Each row was made from one walk, in order. Every step used is in the known rows, and no mark comes twice. Write each row's walk.
In the rows, zero is written as 128.
Known rows:
logap riva siruko: [112 145 133 123 147 140 119 139 138 131 123 110 132 126 126 117 120 139
 109 119 102  93  92 145 159 101 153 128 142 132 142 144 132 102 123 137
 137 121 132 133 140 120 109]
vopib larif: [144 128 152 113 121 143 127 107 135 130 118 132 130 127 136 116 129 131
 142 135 128 136 118 120 150 128 135 135 150 143 124 122 120 149 141 124
 140 113 148 139 129 142 125]
roded bino zuko logap: [120 134  84 132 162 130 151 162 139 176 108 114 122 122 111 115 133 122
 117 131 126 130  88 116 184 129 116 128 124 145 148 124 127 161 123 130
 132 141 170 139 107 139 149]
siruko kirar: [133 120 129 111 132 116 134 134 133 115 141 140 125 122 136 134 137 116
 129 135 111 137 150 132 128 141 131 148 127 155 123 131 115 129 133 115
 126 148 117 121 135 147 138]
siruko kirar larif: [139 128 136  94 134 111 120 141 138 128 132 127 127 126 140 142 128 107
 135 134 144 158 120 150 133 130 133 131 144 161 113 141 124 127 139 129
 137 150 107 120 155 150 143]
bino roded: [128 117 128 132 133 150  94 109 125 152 132 107 120 131 109 126 141 134
 122 125 125 132 143 141 122 139 122 157 122 128 135 122 124 117 115 141
 153 128 123 137 137 133 122]
bino zuko: [145 126 119 138 119 120 136 125 133 146 117 141 124 135 126 124 128 128
 121 134 134 121 112 130 140 118 118 127 152 142 132 127 125 141 132 138
 140 149 138 134 125 136 129]
bino pize: [132 114 121 141 132 120 131 123 135 112 134 130 105 139 122 131 140 128
 137 143 115 130 112 137 125 123 148 154 130 152 136 127 140 123 117 138
 136 126 134 131 135 138 116]
nopin logap: [117 120 136 122 139 125 135 115 125 127 117 132 128 132 120 138 133 128
 134 122 114 135 126 130 149 120 123 130 114 128 131 140 134 132 134 137
 139 146 144 115 115 150 137]
bepizef kirar: [132 134 123 120 118 138 135 125 126 128 139 148 120 138 137 134 129 129
 142 137 110 120 139 120 106 137 127 124 102 125 128 142 127 111 124 119
 144 113 134 139 132 142 133]
bepizef siruko riva: [130 116 142 114 112 134 120 119 113 135 128 150 118 116 122 130 130 137
 126 125 143 117 168 123 134 113 137 141 116 131 125 150 125 124 129 150
 119 103 171 142 128 112 121]
logap riva: [117 136 124 128 136 146 125 117 123 126 126 120 139 120 132 123 127 140
 112 121 108 120 129 143 160 115 138 133 145 131 142 142 117 113 124 141
 127 119 140 120 142 133 126]
roded bepizef kirar larif vopib: [120 138 118 110 129 167 100 133 135 121 114 115 125 139 157 132 128 107
 141 132 130 121 125 135 118 151 117 112 111 141 139 150 129 100 147 152
 194 106 112 140 151 142 124]
kirar larif: [136 134 137 110 130 128 115 133 133 142 120 119 126 136 132 140 122 119
 132 125 160 151  99 147 136 115 129 113 146 136 114 136 137 123 132 145
 139 128 110 125 146 131 133]
nopin logap zuko bino roded bepizef siruko: [ 94 108 135 135 144 225 110  62 105 122 100  98 136 135 106 127 185 153
 127 121 142 119 109 120 148 109 125 196 124 138 133 154 120 126 124 162
 217 114 238 117 123 137 152]
roded bepizef kirar larif: [132 146 126 114 138 157 120 137 143 123 129 125 117 150 170 142 117 115
 150 136 151 139 103 143 129 133 136 120 121 143 125 157 129 101 150 141
 177 109 104 151 143 142 136]
pize bino zuko logap: [114 140 103 127 146 120 132 135 134 159 102 125 111 138  92 108 132 121
  93 115 144 143 102 111 147 152  95  89 124 129 137 132 126 151 131 130
 155 147 147 118 124 159 145]
zuko logap riva siruko: [ 91 146 126 123 158 143 127 157 138 152 121 111 127 122 108 103 120 133
 109 108  94  97  78 131 186 118 136 120 129 129 144 145 127 112 118 137
 139 119 156 124 140 127 122]
pize bino: [122 138 119 115 143 128 115 119 131 121 115 112 120 137 109 126 130 127
 102 118 144 150 134 127 109 142 119 100 111 119 133 134 134 129 129 121
 144 125 113 121 128 143 131]
larif vopib: [112 117 117 121 119 138 108 122 122 128 114 117 136 121 116 115 136 115
 120 126 104 110 150 118 123 151 109 122 117 128 141 121 127 127 124 141
 144 123 133 121 135 126 113]
kirar bepizef siruko riva logap zuko: [113 129 147  99 122 176 102  92 134 152  99 159 124 106 140 136 125 137
 125 130 163  90 116  97 131 118 142 145 133 142 110 166 118 155 122 128
 114 112 205 160 133 101 126]
pize bino roded bepizef kirar: [115 138 114 126 156 178  87 102 136 125 129 100  98 152 131 129 139 132
 109 129 136 144 148 129  88 170 120 135  81 124 147 151 120  95 132 127
 203 101 100 152 136 158 128]
nopin logap zuko bino: [100 128 129 121 138 162 137  85 102 114  99 132 139 136 103 128 163 136
 128 118 128 124  87 104 168 108 128 134 129 117 112 140 130 144 120 132
 170 144 231  94 110 154 152]
bino roded bepizef: [122 122 127 144 151 166  90 114 134 128 130 100 119 131 139 126 136 131
 127 128 136 133 131 142 128 146 131 175 119 135 146 131 117 110 137 147
 168 120 110 149 132 127 119]
riva siruko bepizef: [128 128 136 109 142 119 111 156 153 142 125 149 102 133 132 119 111 121
 133 142 131 131  94 114 136 114 141 111 117 108 125 128 132 107 121 139
 151 117 141 139 114 123 108]
nopin logap riva siruko kirar bepizef: [ 98 141 131  98 165 128 121 118 143 118 105 108 128 113 133 138 117 131
 119 130  87 108 105 149 179 117 139 141 130 167 127 174 124 114 147 131
 141 152 124 118 150 165 142]
pize bino zuko logap riva siruko: [ 98 156 109 121 168 137 124 145 145 164  99 106 110 133  86  98 124 129
  72 104 117 111  69 131 180 122 119  89 135 134 151 147 130 128 127 136
 165 135 153 124 138 149 125]
zuko bino roded bepizef kirar: [113 136 125 131 144 189 101  91 128 125 124 115 117 147 125 134 153 135
 137 133 113 124 127 126 117 153 121 163  95 129 135 154 117  97 131 127
 221  87 147 140 128 142 131]
nopin logap zuko bino roded bepizef: [ 89 124 127 135 156 201 101  73 112 120  98 100 126 141 113 126 171 139
 127 118 137 127  89 118 174 131 130 175 120 123 128 145 120 125 129 150
 215 139 214 116 112 155 143]
pize bino zuko logap nopin: [113 153  98 147 156 151 128 129 113 168  92 109 112 132 108  99 134 130
  80 109 140 146  99 109 173 138 100  90 142 139 152 133 111 159 125 150
 155 144 154 105 132 156 148]
nopin logap riva siruko: [102 136 134 118 160 142 130 128 135 130 111 114 128 134 121 125 128 139
 111 113  90 100  98 148 186  92 149 130 127 130 141 157 137 106 128 145
 146 138 147 119 127 142 119]
roded bepizef: [119 132 124 137 144 144 128 132 138 110 125 116 126 127 155 129 123 126
 131 131 140 124 117 130 134 138 134 146 129 136 138 137 122 119 149 134
 147 119 116 143 123 122 126]
riva logap nopin: [125 141 137 141 151 168 121 117 137 160 113 137 134 133 153 126 134 130
 118 114 113 110 114 119 150 111 136 146 141 144 147 140 111 150 117 127
 123 121 129 128 125 105 113]
pize bino roded bepizef kirar larif: [125 149 120 106 157 180  75 104 140 135 118  90  96 160 134 139 134 124
 115 124 167 163 120 150  98 158 123 118  96 131 136 159 132  91 139 141
 215 101  86 153 151 162 132]

Which walk is each row?
[118 128 115 138 130 121 144 145 128 166 117 141 119 127 107 114 131 121
 119 124 127 123  95 112 166 134 105 118 139 139 132 126 123 153 130 138
 144 143 160 124 125 147 145] : bino zuko logap
[141 126 133  94 127 131 112 139 142 146 133 166  97 148 150 144 111 112
 151 150 145 164 115 122 117 122 128  88 116 113 113 149 126  95 123 146
 169 106 136 132 134 156 134] : siruko bepizef kirar larif
[109 152  89 125 182 147 145 177 148 180 100  99 123 122 106 103 124 134
  97 123  99  97  56 133 219 104 140 125 136 150 164 142 130 132 116 138
 140 132 172 147 119 124 129] : roded bino zuko logap riva siruko
[104 121 136 108 161 131 119 136 144 141 115 140 109 132 123 124 116 130
 123 129  96 123  92 129 188  91 145 117 120 110 141 153 130  96 122 162
 157 129 169 117 114 150 114] : nopin logap riva siruko bepizef
[110 137 126 124 130 162 129 100 107 118 110 127 134 131 108 117 155 134
 123 123 140 118  84 102 145 117 133 129 143 117 110 130 121 140 114 122
 161 130 214 112 122 131 143] : logap zuko bino
[115 132 131 112 153 136 110 149 150 140 126 137 110 125 134 113 109 129
 117 135 111 120  92 129 167 100 150 113 134 109 140 142 121  93 118 153
 146 113 153 135 124 126 102] : logap riva siruko bepizef
[108 135 133 116 140 175 126  96 136 137 104 150 137 133 115 122 160 125
 121 119 130  99  70  99 141 116 139 141 137 125 117 134 122 155 108 100
 156 125 208 126 114 113 126] : riva logap zuko bino
[119 140 151 123 137 177 103  94 130 168  89 145 127 108 155 138 116 143
 118 121 139 105 144 114 146 105 133 144 134 154 131 175 106 147 131 148
 111  90 159 150 136  92 121] : kirar bepizef siruko riva logap nopin
[124 130 146 107 137 121 111 128 144 156 120 179 116 123 133 133 120 115
 117 115 127 108 134 116 147 126 144 131 110 123 125 145 127 141 127 117
 115 118 141 153 107 107  97] : siruko riva logap
[109 147 128 106 157 132 113 131 148 121 116 103 134 106 139 129 109 131
 116 134 100 104 105 145 158 127 140 138 146 166 124 164 118 110 142 124
 132 135 104 133 162 145 135] : logap riva siruko kirar bepizef
[135 136 110 124 134 119 125 117 131 138 102 125 113 143 108 118 132 126
  90 126 150 138 117 128 120 134 111  98 135 130 136 130 128 143 137 131
 153 144 125 128 126 150 134] : pize bino zuko
[120 130 124 119 148 147  81 101 127 141 117  91 110 143  93 122 143 135
  96 118 140 152 151 135 100 155 114 128 105 116 139 133 130 119 115 133
 162 125 110 129 138 145 122] : pize bino roded
[103 116 120 131 139 156 139  78 109 105 102 129 115 148  90 129 174 133
 134 131 118 130  71 110 163 107 147 155 131 142 121 141 143 139 107 140
 183 144 235  99 120 161 141] : nopin logap zuko bino pize
[104 146 101 125 157 133 130 125 127 158 100 117 119 131  95 102 129 131
  76 109 121 129 103 125 176 138 104  94 140 136 151 141 120 137 126 143
 153 136 159 111 136 162 145] : pize bino zuko logap riva
[110 139  88 114 184 137 135 182 162 186 103 127 105 120 121 104 115 125
 105 140 107 121  54 115 219 102 139 114 128 130 161 138 121 124 112 153
 148 118 191 145 105 134 125] : roded bino zuko logap riva siruko bepizef
[106 144 116 154 147 160 132 140 107 158 115 118 121 121 126 109 130 133
 116 112 118 135 110 112 175 126 114 119 133 136 143 129 108 143 119 147
 129 123 159 107 135 132 143] : zuko logap nopin
[106 145 117 133 149 139 138 157 140 169 110 124 123 125 103  99 121 129
  99 114  96  88  57 131 202 109 129 116 152 143 146 141 122 127 125 147
 151 142 162 131 136 135 125] : bino zuko logap riva siruko
[108 137 139 103 137 162 111  97 126 149 100 177 123 129 114 121 145 122
 114 111 142  96  92  92 167 118 147 135 124 112 107 149 118 152 116 110
 149 120 229 135 101 114 112] : siruko riva logap zuko bino
[133 121 123 109 124 132 125 132 137 135 141 175  98 140 143 132 116 120
 150 154 116 143 140 102 109 132 125 106  96 105 127 141 118 102 120 134
 159 104 155 136 121 151 128] : siruko bepizef kirar
[147 132  92 130 150 132 145 145 137 155 108 113 125 130 131 128 132 129
 116 141 130 128 109 128 160 113 132 135 134 148 148 126 130 150 127 132
 133 135 143 151 106 128 135] : roded bino zuko
[ 96 140 116 128 148 144 132 137 125 147 125 122 131 119 116 111 127 132
 114 110  98 120 114 126 183 130 119 120 135 130 142 139 113 122 120 140
 126 120 164 110 138 141 137] : zuko logap riva
[120 129 130 118 136 161 121 119 146 147 119 152 132 129 136 122 144 124
 125 124 136 102  83 106 135 118 146 145 138 126 124 126 122 156 108 108
 125 141 176 142 121 113 119] : riva logap zuko
[119 138 127 106 143 149 117 147 151 140 136 158 101 137 143 122 109 130
 130 144  88 106 104 119 143 108 146 103 109 109 140 159 119  78 113 143
 166  96 158 144 131 141 110] : logap riva siruko bepizef kirar
[ 92 136 125 110 163 135 115 167 148 158 124 141 108 122 116 104 110 123
 118 124 102 121  79 113 194 114 136 107 121 111 142 143 120 103 114 150
 145 114 175 124 126 137 118] : zuko logap riva siruko bepizef
[129 132 132 102 129 131 120 156 152 139 138 170  89 147 137 126 112 117
 144 152 109 117 100 106 112 123 141 106  92 106 125 144 128  92 114 131
 170 108 145 147 119 138 110] : riva siruko bepizef kirar
[122 126 143 109 114 137 107 104 121 133 105 136 119 106 132 140 110 142
 130 135 155 121 158 119 131 122 121 129 124 140 114 165 123 126 143 146
 112 100 157 144 141 117 137] : kirar bepizef siruko riva
[112 136 139  89 164 123 122 140 140 133 117 115 130 132 127 140 129 116
 117 118 106 131  87 169 193  98 152 136 139 167 125 168 138 105 136 150
 156 156 125 113 152 164 134] : nopin logap riva siruko kirar larif
[111 139 112 115 146 139 131 162 150 176 124 173  92 137 118 104 109 123
 122 140  89 101  73 105 183 116 124  94 123 123 144 153 114 101 114 152
 180 117 188 140 126 158 128] : bino zuko logap riva siruko bepizef kirar
[ 98 141 117 103 153 145 124 163 145 158 137 161  95 136 122 108 111 125
 130 136  83 109  90 105 168 127 134  98  99 106 142 156 117  86 110 139
 166 102 181 131 131 151 122] : zuko logap riva siruko bepizef kirar
[127 119 121  90 114 140  90 134 139 147 118 155 104 141 134 130 121 101
 144 148 122 143 135 114 117 143 109  82 104 116 126 142 127 100 120 163
 187 102 145 126 142 151 119] : siruko bepizef kirar larif vopib
[109 123 136 120 145 192  91  81 136 160 107 133 137 140  95 122 172 130
 115 117 124 106  84 110 133 126 133 174 129 124 124 133 119 145  94 112
 180 124 198 130 123 116 118] : riva logap zuko bino roded
[105 115 142 130 145 233  99  73 142 144 109 114 139 137 121 125 182 143
 125 124 142  98  92 113 119 114 139 208 133 146 138 151 110 137 111 132
 203  98 213 146 124  93 126] : riva logap zuko bino roded bepizef siruko
[124 109 134 146 131 186 100 105 128 133 129  94 127 130 135 130 152 147
 131 132 140 125 155 143 109 129 127 192 123 151 148 142 118 112 132 160
 170  98 134 152 140 111 126] : bino roded bepizef siruko
[123 132 127 110 137 117 120 116 138 116 120 123 128 108 145 140 117 121
 136 146 126 138 141 129 123 154 117 142 132 163 114 149 115 133 149 113
 121 141  98 126 150 150 151] : siruko kirar bepizef
[100 145 104 107 170 128 114 156 151 170  99 137  92 135  97  95 113 123
  81 125 123 132  72 114 182 122 119  76 133 112 148 143 123 116 120 155
 173 131 173 124 125 160 123] : pize bino zuko logap riva siruko bepizef
[109 131 129 137 153 175  99  97 129 126 112  99 130 135 114 128 153 134
 125 122 130 131 118 137 136 142 123 173 121 130 134 141 120 111 140 137
 202 103 140 133 125 128 126] : zuko bino roded bepizef
[110 121 150 101 120 181 120  87 121 149 101 172 125 124 106 123 159 136
 119 119 143  89 110  93 145 100 145 155 127 126 116 156 119 152 111 122
 148  98 252 138 113  94 118] : bepizef siruko riva logap zuko bino
[ 98 118 132 125 142 186 102  69 101 141 100 114 131 139  84 127 176 140
 122 116 123 130 100 116 160 118 123 161 120 116 119 139 124 132 106 146
 194 148 224 103 118 159 144] : nopin logap zuko bino roded
[110 112 152 106 128 198  84  70 120 172 107 152 124 126  87 122 174 140
 110 114 143  96 129 105 138 108 141 186 120 126 121 153 115 139  96 136
 172 101 247 144 120  99 113] : bepizef siruko riva logap zuko bino roded
[134 108 133 113 115 137 144 125 128 116 141 135 131 119 131 131 150 127
 136 142 115 127 169 133 107 124 128 171 129 170 131 142 116 136 128 131
 127 125 142 121 146 125 144] : bepizef siruko kirar
[118 110 154 117 144 183  84 101 147 160 125 143 114 127 136 136 143 130
 122 122 141 106 155 135 129 128 146 201 104 146 145 156 115 119 132 147
 158  91 153 178 122  89  96] : bino roded bepizef siruko riva logap
[100 132 135 118 160 199  74  84 135 150 102 150 115 127 123 120 154 127
 112 111 154 101  97 104 169 136 152 181 117 121 126 149 109 133 123 129
 189 113 208 159 104 113 102] : siruko riva logap zuko bino roded bepizef
[102 130 143 110 140 199 117  90 130 131 101 159 130 123 138 121 155 131
 123 119 160  89 100  97 155 109 155 175 126 135 123 162 114 145 131 130
 167  91 240 152 110  92 118] : roded bepizef siruko riva logap zuko bino
